Each row comes from the steps of one walk. Every step used is in the known rows, and no mark comes twice. Write the walk behind each row, first mark first.
(in the rows, 128 means zero)
Known rows:
motu -> poto: [124 119 136 129 111 121 114 101 107 108 126 144 141 113 131 116 119 137]
poto -> fenis -> nivu -> bezusop -> vurit: [164  49 126 174  64  57 140  81 132 122 138 149  85 166 100 105 103 155]
nivu -> bezusop -> poto -> rodup: [146  81 133 155 109  53 151  74  94 138  82 114  99 135 154 146 153 140]
fenis -> nivu -> motu -> poto: [164 103 156 176 106 101 121  89 112  90 131 122 137 131 142 121 131 147]
vurit -> motu -> poto: [154 123 160 136 106 133 106  87  94 115 134 127 119 134 122 112 133 127]
bezusop -> poto -> fenis: [159  73 128 133  99  89 108  74 109 153 113 151 100 137 158 112 108 118]
vurit -> motu: [176 124 154 133 117 126 113  85  91 135 152 126 112 156 125 120 143 121]
fenis -> vurit -> motu -> poto -> rodup: [173 125 162 144 138  83 127 105  89 119 106 124 112 132 145 108 145 172]
rodup -> vurit -> motu -> poto -> fenis -> nivu: [169  73 135 164  92 110 100  74 132 118 122 149 102 155  81 103  97 130]
nivu -> motu -> poto -> fenis: [128 111 133 159  90 101 100 104  88 111 134 136 118 103 158  97  88 138]
bezusop -> poto -> rodup -> vurit: [114  71 108 135 145  77 139  74 115 134  89 137 101 118 143 147 141 146]
poto -> fenis -> nivu: [192  80 144 145  98  75 118  95 126 140 140 162 109 156 124 110 103 129]
motu -> poto -> rodup -> nivu -> bezusop -> vurit: [ 89  68 139 155  95  25 144 117  84  67 109 149  99 153 127 134 115 195]
fenis -> nivu -> bezusop -> vurit -> motu -> poto: [167  68 159 182  72  95 135  66 130  91 125 121  98 168  86 110 143 154]
poto -> rodup -> nivu -> bezusop -> vurit -> motu: [137  77 160 157  94  30 144  98  71  89 134 131  69 198 122 137 139 181]
nivu -> bezusop: [141 119 121 158  94 105 129  86  94 133 133 112 114 142 110 124 129 132]
bezusop -> vurit: [122  87 127 123 122 100 135 100 127 109 154 160 108 134 126 116 128 160]
bezusop -> poto -> fenis -> nivu: [197  57 145 151  93  69 115  65 133 149 108 156 102 160 148 117 116 120]
bezusop -> poto -> rodup -> vurit -> motu: [142  79 131 139 141  88 129  61 108 137  95 122  87 144 138 140 155 136]
rodup -> vurit: [112 109  97 136 134 131 117  92 114 126 139 140 123 128 100 123 117 136]
motu -> poto -> fenis -> nivu -> bezusop -> vurit: [147  47 128 179  56  65 132  85 139 101 120 152  99 146  96  97  91 161]

Write each row's walk:
[146 110 140 176  96  59  81 121  63  95 132 139 115 156 160  84  78 186] | rodup -> nivu -> motu -> poto -> fenis -> vurit
[104  99 108 126 151  83 139 105 109 123 121 144 112 113 123 142 127 156] | poto -> rodup -> vurit
[142  76 156 130 132  33 130  98  82 117 100 153 101 171 176 152 138 153] | bezusop -> poto -> rodup -> nivu
[147 105 183 135 118  58 119 113  66  87 121 143 111 167 144 136 130 157] | vurit -> motu -> poto -> rodup -> nivu
[139 113 121 140 127 139 112  75 104 131 146 125 106 150  92 121 132 129] | rodup -> vurit -> motu
[150  67 131 165  62  48 100  74  77 137 108 139  87 192 140 118  95 131] | rodup -> nivu -> bezusop -> poto -> fenis
[123 124 139 158 113 119 108  99  90  95 135 119 132 105 155 112 127 145] | nivu -> motu -> poto
[194  90 144 174  95  74 114  87 107 126 149 139 105 146 150 108 106 137] | poto -> fenis -> nivu -> motu
[120 116 127 141 117 149  99  80 109 110 126 124 118 128  92 115 123 130] | rodup -> vurit -> motu -> poto
[196  61 147 182  93  70 111  62 118 133 114 131  95 155 172 115 120 130] | bezusop -> poto -> fenis -> nivu -> motu
[184 101 140 174  90  86 137  78 115 127 130 113 118 165  97 132 142 132] | fenis -> nivu -> bezusop
[173 109 122 142 115  89 104 109  99 153 134 152 109 140 139  82  94 157] | poto -> fenis -> vurit
[151  91 148 132 115 115 128  84 109 114 159 144  91 158 118 112 143 150] | bezusop -> vurit -> motu
[169  76 124 183  79  37  92  80  76 137  97 129  90 198 141  99  99 163] | rodup -> nivu -> bezusop -> poto -> fenis -> vurit
[171  81 139 179  58  78 120  84 119 122 110 134 113 145 102 107  95 134] | motu -> poto -> fenis -> nivu -> bezusop
[150 116 124 172 107  93  93 106  85 116 124 129 116 110 159  78  92 169] | nivu -> motu -> poto -> fenis -> vurit
[127  91 141 164  78 113 125  72 105  94 130 114  96 146  99 104 135 152] | nivu -> bezusop -> vurit -> motu -> poto
[125  86 130 176 137  70 142  94 118  84 108 125 123 108 135 137 130 172] | fenis -> nivu -> motu -> poto -> rodup -> vurit
[121 115 148 152 128  76 137 116  82  93 119 123 124  93 171 130 133 160] | nivu -> motu -> poto -> rodup
[133 103 147 154 104  28 139 114  60 108 119 129 101 172 136 146 125 162] | poto -> rodup -> nivu -> bezusop
[202  85 169 160  81 101 105  80 117 127 129 148 109 160 116 101 106 122] | vurit -> motu -> poto -> fenis -> nivu
[175  79 146 149  86  86 113  96 130 123 123 165 124 137 120 107  91 135] | motu -> poto -> fenis -> nivu
[176 131 153 148 124 127 104  93  94 117 120 122 122 144 125  88 138 155] | fenis -> vurit -> motu -> poto
[207  88 142 153 107  94  97  64  99 166 110 132  83 167 157  85 125 139] | bezusop -> poto -> fenis -> vurit -> motu
[119 117 153 162 106  88  99 110  63  73 143 128 128 146 155 119 112 156] | rodup -> nivu -> motu -> poto
[153 110 123 144 110  96 101 112 105 130 117 153 121 120 137  80  86 166] | motu -> poto -> fenis -> vurit
[123  82 146 160  92  70 153  88  99  95 110 122  88 132 119 123 145 169] | nivu -> bezusop -> vurit -> motu -> poto -> rodup
[189  81 131 176  66  70 127  81 115 142 130 133  99 166 104 112 107 128] | poto -> fenis -> nivu -> bezusop
